Each row was made from one walk, in order. Every step used is in the known rows, and no mark comes twice. Write each row's walk.
Known rows
luru, zuka, rubi, zeret, datu: [-20 -24  -6  10   3 -17  -1   2  -3  -3   1  -8  -9  26   2  -3   5   7
 -21  -9 -12  -5  -8  -2  -2   7  25 -19  -8   9   8   7   0   3   1 -15
  19   9  -3  13   8]
dekive, nagal, gisa, luru, zeret, datu, zuka: [ -4 -13  26   8  31 -14   1  10  -3  -2   5 -15   0 -11  -7   3  11   6
 -14   8  14   2 -13  -1   3   9  13 -26 -29   4   2  12  10  -3 -19  -5
 -24  10  15  10  12]
luru, zeret, datu: [-12   6   7   7  23 -11  -4   9   4   4  -9 -12  -4   9   0  -3   5   4
  -6   4  -3   3  -9  -2   3   5  -4  -9  -9   3   0   7   6  -3 -14   3
  -8   1   1  -1   1]
datu, gisa, luru, zuka, rubi: [ -7   4 -19   2   3 -23   0   5  -1  -1  -5   2  -9  -7 -10   7 -11   6
 -14  -8  -3  -5  11  -5  -2   0  26  11 -12   7   9   5  -9   2  11 -17
  -5  -3   5  14  30]
dekive, rubi, zuka: [ -5 -23 -11   1  -5 -21  -6  -3   0   8 -26  -6   5 -14   4   5   2  -1
   3   4   0   1  -1  -1  -7  -4  16  15  -2   1   2  -3  -5   1  -1 -10
   2  -7  -2   2  -5]
gisa, rubi: [  2  24   4   2 -11   1   2  -8  -3  -6   7  -3  -1   6   1   2  -1  -4
  -1   1  14  -2   1  10  -5   0  10  13  -7   3   1   3  -2   1   8  -7
 -12  -2   0   4   5]
nagal, dekive, datu, zuka: [  3 -53   3  -6  12   7   2  19  -3  -5  25  -2   3  -4  13  -4   3   2
  -2   3  -2  -8   2 -13   3  -3  -1 -18 -26  -2  -8   1   6   0  -1 -11
 -10  16   7  12   2]
nagal, dekive, rubi, zeret, luru, gisa, mineno: [-12 -40   9  12  -8   2  -9   8   4  -7  -6  -2  -4  20  16   0   2   7
  -2  -3  15  -1  13  10  -9  -1  27   3 -24   0  -1 -20 -10  12  -3 -17
   7  13  -6  -3 -12]
dekive, datu, zuka, rubi, zeret, luru: [-10 -57   0   7  10  -8   1  21   8   0   7  -3  -1   3  18   7   1   2
 -10  -1 -17 -11  -2   1  -2   3  26 -36 -21   7  -4   7   5   8   7 -16
  -3  20   6   4  -5]
mineno, zuka, rubi, zeret, datu, dekive, nagal: [ -8 -48 -11  13  17 -21   4   1   5   0 -17 -11  -9  16  -6  -1   3   4
 -31  -5  -2  -5 -20  15  -5  15  11 -11  -1   8   2  26   4   5  20 -13
   8   4  14  17  19]
nagal, gisa, luru, zuka, rubi, zeret, datu, dekive: [-12 -24  -1   9   1 -32   1   3   6  -9   3  -8 -14  15   1   8   3  10
 -22 -12   9  -4   1   7   6   7  35 -16 -19   4   8   6  -1   0  -9 -18
  13  15   6  20  22]
luru, dekive, nagal, gisa, rubi, zuka: [ -9  34  14   8 -12 -13   4  -9 -12  -5  -8 -13  11  -1  10   8   7  -4
  -5   5   3   4  -1  11  -6  -5  27  11 -22  19   7   2  -1   1   1 -18
 -14  -3   4  18  -5]
gisa, mineno, zuka, rubi, dekive: [ -8  50  -8   8  13  13   4 -14   1  -6 -19   6  -5   0 -13  16  -2  11
 -32   0   1   3   2  -3   1   3  13   3  -8  12   1  -5 -11  13  10   0
  -9   8  13   3  15]
zuka, rubi, dekive, nagal, zeret, datu: [-15 -37 -15  12  16 -16  -1 -10  -9  -7  14   1   5  -9   4   0  14   4
 -29  -5 -20  -6 -16 -12   0   2  23 -17  -8   9   9   6   6  16   9  -6
  19   8  11  28 -10]
zeret, luru, gisa, mineno, zuka, rubi, dekive: [-14  47  -4   9   4  19   0   2  -2  -2 -32   4  -8  12  -2  15  -6   9
 -22   0  13   3   6   0   1   2  33  -1 -25  15   0 -19 -14  18   3  -8
  -2  12   2  -5  -1]
datu, gisa, luru, dekive, nagal, zeret, rubi, zuka: [ -6 -37   4  11  10 -36   4 -13  17   6  -3  -7   7 -22   5   7  -2  -5
   9   2 -28  -5   7  -8  -2  -5  18   8 -30   4  14  10 -17   4  17 -15
 -28  -2  12  27   2]
zuka, rubi, dekive, nagal, gisa: [-12   0  -6  10  12  -6  -2  -7 -21  -5   2   8   9 -15   3   8  14   4
 -23  -5 -18   0  -7  -1  -5   0  26  -9  -4  16   4   0   8  11  -5  -6
  15   4  10  17  -8]
zuka, rubi, zeret, mineno: [-11 -27  -6  11 -14  -7   0  14  -6   0  19   0   0  15   2   2   1   5
 -11  -6 -24  -5   0   5  -6   5  12  -8  -3  12  -1  -2   4   6  10   7
  23   8  -2   2 -11]
zuka, rubi, dekive, nagal, zeret, luru, gisa, mineno: [-17 -10  -2  11  -3   8  -3 -10  -2  -5   0   4   2   5  10   8   4   6
 -25  -6   0  -6   7   0  -3  -2  44 -10 -19  16   8 -12  -8  25  11 -17
  11  12   2  13 -17]
dekive, datu, zuka, rubi, zeret, luru, gisa: [-17 -52   6   5   5   2   1  28   4   5   6  -4  -8  17  17   2  -2   6
  -5  -2  -3 -11   0   2  -3   2  34 -28 -33  11  -4   1   4  10  11 -19
   0  25  -1   4 -13]
zuka, rubi, zeret, mineno, gisa: [ -6 -12 -16  12 -10  -1   3   7  -6   1   3   1   0  19   2   5   4   7
  -6   1 -19  -4   0   9  -2   5   7   2  -2  11   9 -18   9   5   3  11
  19   8   0  -8 -14]
datu, gisa, luru, dekive: [ -7  34   3   7   9 -25   5  14  10  -3   3  -2  -6 -12  -8   6 -11   4
   4   3  -6   3  10  -2   5  -3   4  15 -21   5   7   4  -6   0  14  -2
 -31   3  11   9  14]
zuka, rubi, dekive, datu: [-13   0 -14   2  12  -1   1  14  -2  -3   0   0   0 -12   7   9   4   5
 -14  -5 -19  -7  -1 -14   0  -7  16  -4  -7  14   0   0   4  10   7  -8
  -3  11   6  12  -8]
luru, zuka, rubi, dekive: [-19  14 -10   1   1  -7  -2  -4 -16  -4  -4   1  -2   5   2   6   0   6
 -16  -6 -19  -3   5 -11  -2  -3  34  -3 -11  18   5  -6  -5   9  -3 -15
  10   6   3  14   2]
zeret, rubi, dekive: [ -7  -7   7   6  12  -3   0 -12  -1  -1   2   3   3  -6   7   2   6  -5
  11   4 -29  -1   2 -13  -2  -3  10  -8 -15   2   2  -5  -7   5 -10   1
 -12   4   4   3 -11]
zeret, datu, zuka, rubi, dekive, nagal: [-15 -23  -8   7  24 -18   4   6 -18  -3  13  -1   2  -9   0  -1  12   6
 -26   8 -21  -4 -19 -12  -2   5  29 -30 -20  13   4  14  10  11   2  -8
   0  10  15  20   2]
datu, gisa, mineno, zuka, rubi: [  0  25 -21  10  16   5   3  -6   9   1 -16  11  -7   3 -20  12  -8   8
 -31  -1  -2   3   6   8  -1   9  -1   9  -1   1   4   9  -9   7  28  -2
 -10  -4  12   0  34]
nagal, zuka, rubi, zeret, mineno, gisa, luru, dekive: [-15  45  -9  14 -12 -29   9  13   3  -2 -10  -8   1  -3   7  16  -4  11
   2   4 -23   0  -3  10   1  -1  26  19 -32  20  12 -28   2   7   0  16
   0  22   6   9 -14]
luru, zuka: [ -5  -1   4  -4  -7   1  -2  -3  -7  -3  -5  -7  -1  15  -2  -2  -2   0
  -2  -4  -1  -2   7  -4  -2  -1  13  -3  -5   6   4  -5  -4  -1  -2 -16
   3  -2  -3   2   6]
nagal, dekive, datu, gisa, luru, zuka, rubi, zeret: [-13 -66 -17   4   8 -17  -3  22   7  -9  14  -3  -9  -5  11   6  -5   9
 -13 -18  -6 -14  13 -10  -3  -7  17   4 -26   9   2   5  -8   3  17 -28
  -7  15   6  29  21]
mineno, dekive, datu, zuka, rubi, zeret, luru: [ -8 -54 -15   8  12   1   3  15   4  -4  -1  -4  -4   8   7   7   2   7
 -13   2 -22 -11  -3   6   1   1  15 -23 -15  10  -3  -6   5  12  14 -15
  -8  26  16   1  -6]
zuka, rubi, zeret: [-13 -15  -6   9   1 -10   0  -3   4   1   5   4  -4   7   4   3   2   7
 -13  -9 -13  -4  -4   8  -5   4  15  -2   0   8   0   9   0   6   8   0
  12  10   3  10   0]
datu, zuka, rubi, zeret: [-12 -32   2   7   5 -11   3  -1   0   4  21   6  -5   7   3   2   0   8
 -14   0 -16  -5  -4   7  -4   8  20 -20 -14   8  -2  15   3   6   8   0
   3  17  10  12   6]
gisa, luru, zeret, mineno, dekive, datu: [  1   9  -2   2   6  12   1  31   5  -2  -9 -24  -3  -1 -15   6  -3   6
   1   2  -4  -6   6  -5   3  -6 -15  18  -8  15  -4 -20   2   2   8  -1
 -30  15  10 -10  -9]
nagal, gisa, mineno, zuka, rubi, zeret, datu, dekive: [ -5  -6  -2  18  13  -5   5  -9  16  -7  -7   1 -12  25  -8  13   5  12
 -40  -4  11   4  -4  19   6  16   8 -19  -9  -2   2  11  -1   4   6  -2
   7  13  13   6  27]

Which walk is each row?
[ -4 -41  -6  16  21   3   2   0  23  -6   4  -1 -12  17 -11   9   0   7
 -18   0  11   4  -1   6   4   9 -23 -12 -15  -5   2  12  -8   0  27   0
 -22   6  10  -1  26]  rubi, zeret, datu, gisa, mineno, zuka
[-13   4 -13  12  15 -55   0  18   9   3 -22 -13  -4 -22  -5   9  -3   4
   2  11  -1   5  -1  -9   3  -4  16  16 -28   1  12   3  -7  -1  10 -11
 -24  -3   8  12   9]  zeret, datu, gisa, luru, dekive, rubi, zuka
[-13 -38 -13  11   7 -31   2   6  12   0   5  -3 -11  16   7   0   3   7
 -19  -5 -11  -4  -8  12   2   9  14 -14  -4   2   2  20   5   3   6  -3
  15   9   6  15   9]  zuka, rubi, zeret, datu, dekive
[ -6   3   4   4  -3   1   1  -9 -13 -11  10  -6   6  -7   5   4   7  -5
  -5   0   5  -4  -2   3  -9  -6  19  10 -12  18   2   5   0   8  11 -14
 -20  -1   8  16  -4]  gisa, rubi, dekive, nagal
[  5  17   8   2   1  -2   1   0   2  -8   1   2  -2 -15  -4  10   2   3
  -2  -3  22   3   2  -1   6  -1   9   1 -11  -4   2  -9  -2  -2 -12   2
  -4   7   4   3   5]  nagal, gisa, luru
[-25   1   2   9  35 -20  -1   9  -8   4   8  -2  -5   0   2   5   6  11
 -21   9 -23   1 -10 -10   4   7  22 -26 -30  15  -2  10   9   7 -15   3
  -9  15  14  12   3]  luru, zeret, datu, zuka, rubi, dekive
[ -6  60  14   8   4 -28   2   8   2  -3 -20 -12  -2 -11 -14   3  -6   4
   0   6  -2   2   2  -2  -3   0  24  24 -10   5   9  -8  -6   4   3  -8
 -20   3  10   3   2]  gisa, luru, dekive, rubi
[ -5 -23   6   3  18   4   2   2   6  -1   1  -4   3  -9  11   4   8  -6
  11   1 -31  -7   2 -20  -2  -7   3 -11 -16   3   0  -3  -3   4  -2  -8
 -21   7   4   3 -15]  zeret, rubi, dekive, datu
[ -7 -13 -13  16  13   3   2  -7  17   0  -4  10 -10  11 -13  13  -6  11
 -29  -6  -3   1   6  13  -4  10  -3   3  -6   4   1  14 -10   7  33  -1
 -11   6  12   5  31]  datu, gisa, mineno, zuka, rubi, zeret
[-12 -27  -6   0   6 -14  -2  -4  -8  -5  -2  -2  11 -29  15   9   9  -2
   2  -1 -13  -1 -11  -2  -7  -8  13   2 -18  15  -2  -1   2   9  -2  -1
  -4   9   6  22 -13]  rubi, dekive, nagal, zuka
[  1 -40   0   5  -5  -4  -6  -7   7  -4   6   3   5  -1  15   4   0  -5
   0  -3   2  -4   5   1   6   0  12 -17  -9  -7   1 -13  -3   8  -3  -6
  13   4  -1   1 -12]  nagal, zeret, luru
[  4  23 -12   8   2   8   1 -15   2  -7 -22  -4  -2   6 -24   3   4   9
 -15   7  -2   2   6  10  -5   0  -2  24  15  -1   7 -15  -5  10  15  -6
 -15   2  13 -12   6]  gisa, mineno, dekive, rubi
[-17 -31 -15  10  -3 -28  -6   2   6  -1 -15   5   3 -10  28  14   1   1
  -4  -6 -17  -3  -9  13  -6   0  32 -10 -19   8  -3  -4  -2  10  -7   1
  20  14  -1  12 -10]  nagal, zuka, rubi, zeret, luru
[-17 -15 -14   7  24 -45  -2   7   1   8 -27 -13   2  -6  11   2   6   3
 -21   0 -23  -2 -20  16  -8   8  23   0 -11  13  -1  26  12   4  -7  -5
   6   1   9  23   9]  luru, zeret, datu, dekive, nagal, zuka, rubi
[  1  23 -12   7  -4   5   2  12 -14   3 -11   0   0  11 -16   2  -6   2
 -20  -1 -11  -1  -5   0  -3  10   7   4  -3   9  -2  -9   1   6  12   5
  20  -2   2  -6   3]  zeret, mineno, zuka, rubi
[  1 -44 -14   1  14  -2   0  21   9   1  10   0  -1  -8   2   4  -1  -2
   2  -3  -9  -6   7  -6   0  -5 -17  -1  -6  -3   0  10   4  -2  23 -10
 -18  -1   3   2   7]  dekive, datu, gisa
[ -5  63  19  11   6 -24   0   4  -3  -6 -13  -6   1 -12 -12   7   1   5
  -4   3   2   6   3   2  -1   1  25  16 -13   2   9 -14  -1   3  -7  -6
 -11   6  11   2   0]  nagal, gisa, luru, dekive, rubi
[ -4  10 -12   4   7  23   8  18   2  -1 -15  -3  -8  20  -7   6  -3  12
 -21   8   1  -7   7   3   2  -1  23 -11 -20  10   2 -16  -1  16  17 -19
 -15  22   8  -9  -1]  zeret, luru, gisa, mineno, dekive, datu, zuka, rubi
[ -2 -25  -2   2   0 -12   1 -13   8  10 -19  -3   5  -6  11   3   3  -7
  15   6 -20  -1   0  -8  -4  -4  10  -2 -13  -2   2   1 -13  -2 -11  -5
  -5  -5  -5   4  -5]  zeret, rubi, zuka
[  8 -10  -9   4  19  20   4   9  21  -2  -8  -2  -5   1 -15  12  -6   3
 -15  -1   9  -1  10  -2   2   1 -25   3  -6  -3   0   7  -7   1  35 -11
 -35   1   9  -6  26]  dekive, datu, gisa, mineno, zuka
[  0 -53   2  10 -10 -11  -2  12   2   1  -3 -12  -4  19 -12   2  -5   0
  -3  -1  -4  -3   4  17  -9  12   1   9  -6   2  -6  -3   1   2  20  -5
   5   3   8  -9   2]  datu, dekive, rubi, zeret, mineno, zuka
[ -9 -16 -24  10 -11 -13   2   4  -5   1  -3   2   5   3  13  11   5   6
   0   1 -24  -3  -7  14  -5   2  13   8 -17  12   5 -22   9   6  -1  17
  23  14  -2   2 -17]  nagal, zuka, rubi, zeret, mineno, gisa
[-15 -47 -31  14  14 -23   2  -5  -6  -5 -16  -7   0  -5   2   2  14   8
 -21  -2 -23  -4 -30  13  -8   2   9   1  -5  14   4   3   8  12  15   0
  13  17  12  24  -6]  mineno, dekive, nagal, zuka, rubi, zeret, datu
[-10 -28 -34  20  18  -8   4  -3  13  -7   5   6 -13  16 -14   7   5  16
 -31   0 -17   0  -1  11   3   4 -11  -1   1   3   9   7  -1  10  30   2
  -9  12  16   5  18]  zuka, rubi, zeret, datu, gisa, mineno, dekive
[  3 -36  10   7   5  -1   0 -25  10   2  11   4   4   3   3  -4   4  -6
   5  -1 -25  -6   2  -4  -2   4   5  -9  -8 -12   5  -3  -6   5   2  -1
   4   1   2   7  -7]  nagal, zeret, rubi
[ -9  20 -25   7  -3   2   1  -3  -8  -2 -42  -3   2   2   1   8   1   8
 -20   2  -4  -1  -7  18 -10  -3  32  16 -12  17   5 -18  -4  21  10 -11
   6  12   4   5  -8]  zeret, luru, gisa, mineno, dekive, nagal, zuka, rubi
[ -9  14 -20   2   2 -21   0  -4  -4   3 -14   7   4 -17   9   8   0   3
 -10  -3 -16  -1 -11   6  -6   0  22   8  -9   6  -1   1   2   7  -2   6
  18   6   0  15   1]  nagal, zuka, rubi
[-16   0  18  16 -12 -19  -1  18  -6  -2  12 -14   4  18  -5  -3   0   3
   3   2 -31   1   5   5  -9   4  13   5 -10  12   4 -11   3   5  12  -1
   3   8   2  -6 -22]  luru, dekive, rubi, zeret, mineno
[-13 -44 -13   5   7 -17   1  19  14  -3   6  -8 -11  -3  -1  10  -7   7
 -11 -16  -5 -13  11  -6  -4  -4  17   2 -15  12   6  12  -7   2  26 -26
 -17  12   6  19  21]  dekive, datu, gisa, luru, zuka, rubi, zeret
[  6  26 -11   4  -2  19   5 -13   7  -8 -10  -1  -4  10 -18   6   1   9
 -14   5   2   2   7   8   3  -2 -13  13   9   2   4 -13  -7   7  12   1
 -17   8  11  -8   7]  gisa, mineno, dekive
[ -4 -46   7   5 -20  30   9  27  -9  -6  40 -17  -9  37  -6  -4  -1   4
   5   4   6 -12   7  11  -6  -2   1   4 -36  17  -7 -15   6   7  38 -12
 -24  29   5  -2 -19]  luru, gisa, rubi, zeret, mineno, dekive, datu, zuka
